Each row comes from the steps of one walk. Every step used is in the known rows, and no mark comes twice. Write the walk behind each row, first mark first.
Known rows:
ruve -> kisa -> losim -> fepe: [-.29,-.24,-.10,-.06,-.08,-.04,.04,-.08,-.10,-.03,.10,.23,-.27,.17,.21,-.01,-.36,.10,.01,.26,-.09,-.11,.08,.05,-.16,.06,.10,-.19,.04,.16,.01,.04,-.04,-.04,.10,-.10,.00]
kisa -> losim -> fumon: [-.24,-.27,-.05,.04,-.01,.13,-.03,-.09,-.19,.01,.08,.15,-.28,-.14,.04,-.08,-.27,-.03,-.16,.15,-.16,.02,.11,.07,-.09,-.01,.06,-.16,.13,.09,.05,-.06,.04,-.11,.07,-.17,.04]
fiva -> zagem -> kisa: [-.11,.04,-.16,-.03,.08,.27,.03,-.07,-.04,.25,.11,.32,.03,-.39,.06,-.17,-.17,-.27,.03,-.11,-.25,.30,.04,.09,-.08,.18,-.06,.00,-.04,-.03,.03,.00,-.12,-.23,.04,-.05,-.17]
ruve -> kisa -> zagem: [-.02,-.26,-.26,-.03,-.07,-.10,.12,-.06,-.23,.19,.08,.11,-.16,.08,.31,-.04,-.15,.00,.06,.05,-.02,.11,.07,-.19,-.22,.03,.09,-.17,.03,.16,-.09,.04,.01,-.10,.09,-.02,-.06]
vevi -> navif -> fepe -> ruve -> kisa -> losim -> fumon: [-.47,-.31,-.08,.03,-.06,-.10,-.01,.03,.15,-.13,.04,.17,-.27,.11,.11,-.10,-.22,.32,-.19,.09,-.21,-.12,.09,.05,-.33,-.01,.12,-.30,.29,.14,-.16,.08,-.06,.01,.26,.13,.01]
zagem -> kisa -> losim -> fumon: [-.38,-.11,-.12,.04,.01,.30,-.07,-.04,-.15,.05,.06,.24,-.17,-.28,.04,-.13,-.23,.01,-.17,.25,-.25,.12,.10,.13,-.11,.06,.04,-.03,.15,.06,.07,.03,-.10,-.18,.05,-.07,.00]
nepe -> fepe: [.02,.07,.11,.00,.00,.07,-.12,-.10,-.15,.13,.17,.14,-.10,-.26,.03,-.06,.02,.00,.06,-.14,-.04,.08,.09,.10,.02,-.09,.02,-.09,-.06,-.08,.05,-.01,-.09,-.10,.12,.03,.19]
fumon -> losim: [.13,-.02,-.18,.00,.02,.14,-.08,-.08,-.27,.07,.18,.31,-.13,.04,.17,-.05,-.04,-.15,-.01,-.05,.04,.24,.07,.04,-.12,-.10,.06,.06,.00,.14,.03,-.07,-.05,-.18,.12,-.12,-.08]
fiva -> zagem -> kisa -> losim: [-.26,-.03,-.23,-.05,.04,.31,-.04,-.14,.02,.17,.09,.27,-.08,-.27,.07,-.13,-.30,-.26,-.01,-.02,-.31,.26,.09,.22,-.21,.29,-.03,-.03,.05,.02,.05,.05,-.16,-.20,.10,-.12,-.18]
tamam -> navif: [-.04,.15,.13,.08,.05,.01,-.04,-.10,-.17,.20,.16,.18,-.22,-.38,.06,-.08,.07,-.20,-.06,-.10,-.08,.13,.05,.08,-.03,.00,.09,-.09,-.11,.02,.01,-.09,.13,-.10,.05,-.18,.13]
fepe -> navif -> vevi: [.13,-.14,.07,.02,-.01,.07,-.15,.01,-.12,.21,.10,.24,.06,-.25,-.05,-.12,.09,-.06,-.09,-.15,-.20,.13,.07,-.04,.08,.04,-.06,-.11,.16,.05,.05,-.04,.06,.02,.23,.27,.12]
tamam -> navif -> fepe -> kiba -> nodi: [.11,.50,.14,.12,.05,.01,-.07,-.09,.10,.09,.31,-.27,-.14,-.47,.09,-.14,.15,.06,-.02,-.36,.04,.03,.02,-.14,-.05,.00,-.05,-.06,-.30,-.15,-.10,.10,.13,-.08,.05,.20,.36]
losim -> fepe -> ruve -> kisa -> zagem -> fiva: [-.44,-.21,-.30,.00,-.04,.00,.08,.06,.02,.19,.05,.11,-.19,.10,.21,-.01,-.07,.29,.06,.24,.01,-.19,.01,-.22,-.27,.08,.05,-.14,.06,.18,-.05,.20,-.03,-.18,.04,-.06,-.02]
tamam -> navif -> vevi: [.13,.10,.13,.08,.01,-.03,-.06,-.06,-.16,.28,.16,.05,-.07,-.42,-.03,-.04,.05,-.17,-.08,-.09,-.13,.12,.07,.14,.06,-.01,.04,-.13,.00,-.03,.02,-.02,.16,-.02,.16,-.06,.23]
fiva -> zagem -> kisa -> ruve: [-.09,.01,-.24,.01,.00,.21,.03,-.02,.01,.24,.09,.26,.04,-.29,.04,-.15,-.23,-.20,.02,-.16,-.14,.35,.09,.03,.00,.20,-.01,-.09,-.06,-.01,-.04,.07,-.12,-.23,.03,.01,-.30]
fepe -> kiba -> vevi: [.09,.05,.25,.05,.24,.09,.02,-.12,-.09,.03,.15,-.19,-.08,-.17,.08,-.03,-.06,.14,-.03,-.22,-.08,.14,.04,-.09,-.09,.01,-.01,.11,-.09,.09,.14,.02,.11,-.15,.04,.11,.07]
navif -> fepe: [.13,.08,.09,-.01,-.05,.08,-.05,-.06,-.28,.18,.12,.11,-.06,-.42,.07,-.12,.01,-.02,-.04,-.14,-.07,.05,.07,.02,-.01,-.13,-.04,-.11,-.05,-.10,.03,-.01,-.05,-.07,.16,.11,.16]
vevi -> navif -> tamam: [.12,-.23,.12,-.03,.08,.12,-.05,-.04,-.21,.16,.03,.27,-.08,.03,.21,-.22,-.02,-.23,-.05,-.27,-.18,.25,.05,-.23,.10,.02,.05,-.11,.00,.16,-.03,-.15,-.02,-.07,.17,.01,.03]
tamam -> navif -> fepe -> ruve -> kisa -> zagem: [-.27,.07,-.21,.08,-.12,-.19,.03,-.07,.03,.19,.11,.02,-.21,-.20,.14,-.02,.21,.10,-.05,-.05,-.05,-.10,.06,.06,-.30,.00,.13,-.23,.05,.02,-.21,.18,.12,-.02,.18,.09,.10]
nepe -> fepe -> kiba: [-.04,.12,.15,.03,.05,.10,-.08,-.13,.01,.04,.20,-.06,-.09,-.20,.03,-.07,.15,.18,.07,-.30,.06,.09,.08,-.07,.01,-.03,.00,-.07,-.20,-.06,.04,.07,-.01,-.16,.08,.07,.18]
losim -> kisa: [-.01,-.08,-.17,.00,.08,.01,.05,.01,-.23,.13,.13,.00,-.08,-.21,.10,-.12,-.05,.08,-.12,-.01,-.12,-.02,.05,-.06,.02,-.02,.06,.00,-.02,.05,.05,-.11,.03,-.06,.02,-.13,-.03]
nepe -> fepe -> losim: [.07,.31,-.05,.00,-.08,.13,-.11,-.10,-.05,.14,.22,.22,-.05,-.19,.10,-.02,.17,.05,.02,-.19,.08,.19,.02,-.06,.06,.01,.00,-.03,-.01,-.09,.02,.02,-.09,-.07,.12,.03,.13]
losim -> fepe -> nepe: [-.18,-.01,-.04,-.03,.02,.12,.02,-.01,-.11,.08,.13,.41,-.02,-.14,.12,-.13,.15,.07,-.01,.07,.06,-.08,-.01,-.11,.06,.01,.01,-.07,-.09,.03,.07,.01,-.05,-.06,.03,-.01,-.08]
nodi -> kiba -> vevi -> navif: [.09,.00,.23,.01,.08,.05,-.03,-.15,-.12,.08,.20,.01,-.19,-.09,.12,-.05,-.23,.00,-.09,-.12,-.14,.06,.02,-.07,-.14,-.01,-.08,-.01,.09,.26,.01,-.13,.06,-.09,.13,-.09,-.03]
ruve -> kisa -> losim: [-.14,-.27,-.08,-.03,-.03,.01,-.02,-.09,-.20,.09,.06,.06,-.24,.15,.17,-.04,-.31,.05,-.03,.07,-.16,.06,.11,.10,-.26,.10,.14,-.13,.07,.16,.01,.00,-.07,-.03,.14,-.06,-.02]
nodi -> kiba -> fepe -> ruve -> kisa -> zagem -> fiva: [-.29,-.01,-.40,.07,-.06,-.02,.12,-.06,.01,.30,.16,-.29,-.18,.10,.14,-.04,-.01,.13,.08,.00,.10,-.24,.04,-.25,-.44,.18,-.13,-.08,.00,.26,-.10,.21,.06,-.10,.03,.05,.02]
ruve -> kisa -> losim -> fepe -> kiba: [-.36,-.18,-.04,-.03,-.01,-.01,.07,-.10,.05,-.13,.13,.00,-.25,.23,.20,-.02,-.22,.25,.04,.10,.01,-.11,.08,-.09,-.17,.12,.08,-.15,-.09,.19,.00,.12,.03,-.11,.06,-.03,.01]
nepe -> fepe -> ruve -> kisa -> losim -> fumon: [-.56,-.28,-.14,.07,-.02,-.03,-.08,-.07,.08,-.09,.09,.03,-.30,.12,-.04,.01,-.16,.33,-.12,.10,-.18,-.16,.12,.24,-.23,.00,.19,-.20,.20,.07,-.08,.12,-.02,-.04,.13,.05,.10]
ruve -> kisa: [.02,-.19,-.03,-.01,.01,-.03,.06,-.02,-.26,.16,.09,.10,-.14,.05,.18,-.08,-.18,.07,-.01,-.01,-.12,.13,.07,-.04,-.11,.01,.12,-.11,-.02,.13,-.01,-.05,-.01,-.07,.08,.03,.00]
tamam -> navif -> fepe -> ruve -> kisa -> losim: [-.40,.06,-.06,.08,-.07,-.08,-.08,-.09,.06,.07,.09,-.04,-.28,-.14,.01,-.01,.05,.13,-.14,-.02,-.18,-.15,.10,.34,-.33,.08,.18,-.19,.08,.04,-.10,.14,.05,.05,.24,.05,.14]
nodi -> kiba -> vevi: [.14,.03,.15,.04,.08,.12,-.01,-.20,-.30,.16,.21,-.19,-.17,-.20,.00,-.01,-.17,-.04,-.12,-.08,-.14,-.04,.04,.06,-.07,-.04,-.05,.06,.01,.17,.08,-.08,.13,-.10,.05,-.09,.05]
fiva -> zagem: [.04,-.10,-.10,-.02,.09,.09,.07,-.12,-.09,.22,.14,.22,-.07,-.24,.06,-.12,-.22,-.30,.05,-.19,-.17,.20,.05,.06,-.06,.11,-.04,-.13,-.06,.01,.00,-.09,.05,-.16,.04,-.13,-.12]
fepe -> losim: [.13,.19,-.10,.02,-.02,.13,-.03,-.05,-.18,.19,.15,.22,-.05,-.10,.16,-.07,.10,-.04,-.08,-.14,.04,.28,.00,-.18,.03,.07,.01,-.02,-.04,.04,.05,-.06,.00,-.10,.08,-.02,-.03]
ruve -> kisa -> zagem -> fiva: [-.12,-.25,-.24,-.03,-.08,.05,.13,.02,-.20,.34,.07,.03,-.22,-.02,.26,-.05,-.20,.09,.10,.15,-.02,.05,.06,-.23,-.33,.10,.01,-.08,.05,.17,-.06,.12,-.08,-.16,.05,-.09,.05]

Write each row's walk:
[-.03,.08,-.17,.07,-.02,.14,.06,-.03,-.16,.09,.15,.26,-.13,-.16,.11,-.06,.02,.00,-.17,.04,.03,.19,.00,-.19,.10,-.03,.02,-.07,.06,.05,-.01,-.08,.10,-.12,.01,-.07,-.01]	fepe -> losim -> fumon
[-.02,.20,-.12,.03,.01,.10,.07,-.13,-.11,.20,.23,-.01,.01,-.13,.03,-.16,.21,-.08,.03,-.17,.14,-.12,.02,-.17,-.10,.09,-.17,.01,-.13,.12,.02,.01,.03,.01,.02,.10,-.04]	nodi -> kiba -> fepe -> nepe
[-.07,-.10,-.66,-.03,-.05,.15,.10,.03,-.15,.18,.17,.09,-.17,-.02,.27,-.04,-.08,.05,.02,.23,.10,-.01,.03,-.17,-.28,.00,-.04,.15,.12,.20,-.05,.09,-.10,-.22,.04,-.31,-.10]	fumon -> losim -> kisa -> zagem -> fiva
[.05,.17,-.35,.01,.01,.06,.07,.01,-.16,.14,.17,.04,-.02,-.11,.17,-.08,.11,.10,-.14,-.02,.00,.11,-.02,-.19,.08,.08,.03,.06,.02,.05,.01,-.08,.03,-.03,.03,-.12,-.08]	fepe -> losim -> kisa
[.06,-.06,-.42,.00,.03,.07,.03,.00,-.21,.01,.20,.13,-.10,.05,.17,-.07,-.06,.00,-.08,.06,.01,.07,.05,.01,-.08,-.09,.09,.14,.06,.15,.01,-.08,-.01,-.12,.06,-.20,-.13]	fumon -> losim -> kisa
[.01,.28,.14,.05,-.07,.01,-.03,-.10,-.14,.20,.18,.14,-.17,-.56,.02,-.09,.12,-.14,-.05,-.13,-.05,.01,.06,.15,-.04,-.10,.02,-.13,-.09,-.09,-.04,.00,.07,-.05,.14,-.02,.27]	tamam -> navif -> fepe
[.17,.16,.09,.07,.16,.10,-.07,-.06,-.07,.06,.23,-.25,-.07,-.08,.19,-.15,-.01,.14,-.03,-.35,.00,.20,.01,-.32,-.02,.08,-.03,-.01,-.27,-.02,.03,.01,.05,-.15,-.02,.15,.13]	fepe -> kiba -> nodi
[-.11,.05,.10,.01,-.03,.11,-.21,-.07,.02,.09,.16,.33,-.08,-.26,-.03,-.11,.17,.03,.05,-.20,-.09,.06,.06,.00,.03,.00,-.01,-.10,.07,-.02,.01,-.03,-.05,-.05,.15,.23,.16]	nepe -> fepe -> navif
[.08,.29,-.62,.02,-.05,-.13,.21,-.05,.05,.15,.22,.07,.05,-.04,.36,-.06,.15,-.04,.04,.00,.20,.04,-.02,-.43,-.11,.13,-.15,-.01,.04,.07,-.04,.04,.10,.00,.01,.03,-.07]	kiba -> fepe -> losim -> kisa -> zagem
[-.54,.04,-.13,.01,.05,.26,-.20,-.04,.03,.00,.06,.29,-.09,-.11,.05,-.07,.00,.14,-.15,.15,-.22,-.04,.05,.17,-.12,.14,.06,-.04,.04,.05,.15,.13,-.14,-.16,.10,.02,-.08]	zagem -> kisa -> losim -> fepe -> ruve
[.19,.36,.04,-.01,-.09,.09,.01,-.15,.00,.09,.27,.02,-.08,-.20,.14,-.03,-.03,.10,-.11,-.16,.01,.04,-.02,-.14,-.12,-.02,-.17,.00,.14,.12,-.07,.00,.00,-.02,.22,.09,.04]	nodi -> kiba -> vevi -> navif -> fepe -> losim
[.00,.13,.36,.01,.16,.00,-.06,-.11,.24,-.09,.20,.02,-.11,-.11,.14,-.03,-.05,.27,.07,-.30,-.04,.15,.04,-.12,-.13,-.04,-.04,.03,.01,.05,.04,.04,-.05,-.12,.16,.17,.14]	nepe -> fepe -> kiba -> vevi -> navif
[-.01,.12,.02,.05,.07,-.02,-.03,-.04,.04,.11,.14,.36,.01,-.16,.10,-.17,.12,-.17,.07,-.22,-.04,.07,.04,-.21,-.08,.08,-.15,-.05,.03,.09,.06,-.07,.04,.01,.09,.37,.07]	kiba -> fepe -> navif
[.09,-.03,.11,.02,-.08,.07,-.23,-.02,.04,.17,.17,.22,.06,-.32,-.10,-.08,.15,.04,.01,-.18,-.14,.06,.09,.08,.11,.00,-.06,-.14,.18,-.07,.03,.04,-.02,.03,.27,.33,.26]	nepe -> fepe -> navif -> vevi
[.16,.19,.25,.03,.12,.08,.02,-.11,-.05,.02,.17,-.22,-.04,-.35,.05,-.05,.00,.19,-.05,-.25,-.06,.01,.05,-.03,-.11,-.09,-.08,.08,-.06,-.04,.09,.11,.07,-.11,.12,.26,.19]	navif -> fepe -> kiba -> vevi
[-.11,-.03,.10,.03,.01,-.10,.00,-.07,.04,.02,.16,-.17,-.16,.04,.04,-.03,-.12,.32,-.14,-.14,-.18,-.17,.03,.06,-.32,-.04,-.01,-.08,.19,.21,-.12,.05,.03,.02,.25,.21,.00]	nodi -> kiba -> vevi -> navif -> fepe -> ruve -> kisa
[-.31,-.38,-.15,.02,-.05,.00,.08,-.05,-.17,-.02,.06,.12,-.32,.09,.12,-.05,-.40,.09,-.11,.26,-.17,-.01,.11,.07,-.20,.03,.14,-.18,.18,.17,-.04,-.02,.02,-.06,.07,-.10,.02]	ruve -> kisa -> losim -> fumon
[-.02,.31,-.27,.11,-.08,.08,.14,-.14,-.09,.09,.30,.03,-.11,-.14,.05,-.07,.05,-.10,-.06,-.02,.18,-.02,.01,-.27,.02,.01,-.18,-.08,.00,.13,-.04,-.05,.22,-.06,-.05,-.01,.05]	nodi -> kiba -> fepe -> losim -> fumon
[.09,-.01,-.04,.04,.07,.11,-.03,-.07,-.07,.16,.06,.28,.05,-.07,.08,-.24,.20,-.35,.04,-.32,-.11,.10,.04,-.27,.10,.11,-.12,-.01,.02,.12,.02,-.07,.11,.03,.10,.43,.13]	kiba -> fepe -> navif -> tamam
[-.01,.10,.04,-.01,.16,.03,.03,-.07,.20,-.27,.25,.36,-.15,.21,.30,.01,-.15,.16,.05,-.02,.10,.12,-.01,-.18,-.17,-.09,-.03,.10,.04,.26,.02,.02,.00,-.22,.14,.00,-.11]	fumon -> losim -> fepe -> kiba -> vevi -> navif
[-.15,.05,-.19,.10,.03,-.12,.05,-.11,-.04,.13,.19,-.23,-.11,.19,.03,-.07,.04,.09,-.02,-.16,.00,-.16,.05,-.06,-.24,.07,-.01,-.10,-.05,.22,-.05,.02,.16,-.01,.04,.20,-.01]	nodi -> kiba -> fepe -> ruve -> kisa
[-.32,-.16,-.08,.03,.06,-.10,.01,.02,-.05,.01,.08,.19,-.14,.15,.10,-.03,-.04,.25,-.06,.08,-.08,-.12,.02,-.02,-.07,.00,.16,-.16,-.02,.12,.00,.02,.07,-.08,.06,.08,-.05]	losim -> fepe -> ruve -> kisa
[-.02,.20,-.52,-.02,-.16,-.01,.06,-.07,.04,.14,.24,.07,-.05,-.15,.24,-.01,.19,.14,.02,.01,.13,.01,.01,-.23,.00,.04,-.01,-.04,.08,-.05,-.09,.09,-.03,-.06,.07,-.10,.02]	nepe -> fepe -> losim -> kisa -> zagem
[-.02,-.11,.05,-.01,-.03,.23,-.19,-.09,-.08,.14,.08,.27,-.04,-.19,-.02,-.18,.24,-.17,.02,-.31,-.17,.08,.07,-.04,.20,.03,.02,-.04,.06,.02,-.02,-.03,-.01,.00,.16,.27,.23]	nepe -> fepe -> navif -> tamam
[.18,.40,-.15,.05,.02,.00,.06,-.07,-.04,.15,.20,.23,.04,-.08,.23,-.08,.12,-.14,.05,-.20,.14,.22,.01,-.28,-.05,.09,-.13,.01,-.07,.02,.07,-.02,.02,-.02,.06,.17,.05]	kiba -> fepe -> losim
[.02,.09,-.55,-.01,-.08,-.01,.13,-.03,-.10,.18,.16,.07,-.04,-.07,.32,-.04,.14,.07,-.08,.05,.09,.09,-.02,-.35,-.02,.10,-.01,-.03,.08,.09,-.06,.00,.08,-.07,.03,-.16,-.15]	fepe -> losim -> kisa -> zagem
[.11,.02,.17,-.05,-.04,-.01,-.05,-.01,-.09,.10,.12,.30,-.08,-.28,.18,-.18,-.05,.02,-.01,-.19,-.08,.12,.06,-.10,-.08,-.10,-.06,-.19,.02,-.02,-.04,-.06,-.11,-.05,.24,.12,.09]	vevi -> navif -> fepe
[.01,.45,-.36,.08,-.19,-.09,.09,.01,.06,.14,.21,-.02,-.09,-.40,.05,-.04,.21,.11,-.15,-.09,.16,.00,.03,-.06,.10,.04,.05,-.09,-.02,-.07,-.17,.09,.08,.04,.09,-.04,.03]	tamam -> navif -> fepe -> losim -> kisa -> ruve
[-.09,.08,-.16,.01,.06,.13,.00,-.09,-.04,-.15,.23,.25,-.13,.13,.20,-.02,.03,.06,.07,-.02,.21,.06,.03,-.16,-.02,-.10,.00,.02,-.15,.15,.03,.05,.03,-.26,.05,-.08,-.07]	fumon -> losim -> fepe -> kiba
[.01,.25,-.39,.03,-.14,-.03,-.01,.01,.06,.08,.21,-.01,-.02,-.08,.08,-.02,.09,.27,-.05,-.12,.17,.08,.06,-.14,.15,.04,.05,-.05,.01,-.04,-.08,.07,-.06,-.02,.06,-.02,-.05]	nepe -> fepe -> losim -> kisa -> ruve
[.19,.32,-.11,-.01,-.12,.11,-.03,-.06,-.17,.19,.16,.18,-.01,-.30,.12,-.08,.17,.00,-.06,-.16,.05,.16,.01,-.11,.01,-.02,-.06,-.05,-.01,-.09,-.01,.03,-.06,-.05,.17,.12,.10]	navif -> fepe -> losim
[-.22,.00,-.04,-.03,.01,.31,-.16,-.08,-.18,.14,.06,.19,-.09,-.23,.11,-.12,-.14,-.05,-.09,.07,-.24,.21,.09,.15,-.17,.16,.03,.02,.03,.04,.13,.05,-.19,-.15,.13,-.04,-.02]	zagem -> kisa -> losim
[-.06,.35,-.69,.03,-.16,.09,.24,-.07,.03,.32,.28,-.24,-.07,-.16,.21,-.05,.09,.04,.05,.09,.24,-.19,-.03,-.46,-.21,.21,-.28,.07,.03,.18,-.08,.13,.07,-.08,-.06,-.16,.01]	nodi -> kiba -> fepe -> losim -> kisa -> zagem -> fiva
[-.10,.29,.06,.03,-.07,.10,.00,-.05,-.05,.21,.16,.21,-.08,-.54,-.02,-.15,.36,-.03,-.07,-.13,.01,-.05,.02,.11,-.06,-.01,.02,-.05,-.08,-.11,-.05,.08,-.02,.02,.15,.07,.13]	tamam -> navif -> fepe -> nepe
[-.41,-.11,-.06,.02,.06,.07,-.18,-.09,-.02,-.03,.08,.21,-.20,.01,.06,-.02,-.04,.10,-.12,.08,-.12,-.14,.05,.13,-.10,.06,.08,-.18,.02,.08,.12,.03,.04,-.10,.11,-.09,-.04]	kisa -> losim -> fepe -> ruve
[-.28,.27,-.06,.02,.08,.28,-.15,-.07,.14,-.09,.22,-.01,-.08,-.13,.23,-.13,-.15,.21,-.03,.01,-.07,.06,.02,-.18,-.07,.21,-.06,.03,-.19,-.01,.09,.19,-.09,-.20,-.03,.12,.10]	zagem -> kisa -> losim -> fepe -> kiba -> nodi
[-.08,.05,.31,.00,.20,-.03,.06,-.06,.19,-.15,.18,.20,-.12,-.03,.22,-.05,-.15,.24,.03,-.07,-.02,.05,-.01,-.27,-.06,-.02,-.06,-.03,-.03,.16,.07,.00,.08,-.15,.09,.08,.00]	losim -> fepe -> kiba -> vevi -> navif
[.03,-.22,.01,.00,.05,.25,-.11,-.05,-.23,.18,.02,.27,-.05,-.11,.03,-.22,.19,-.27,-.09,-.26,-.23,.16,.04,-.17,.19,.09,.04,-.03,.05,.14,.01,-.11,.08,-.03,.12,.20,.07]	fepe -> navif -> tamam
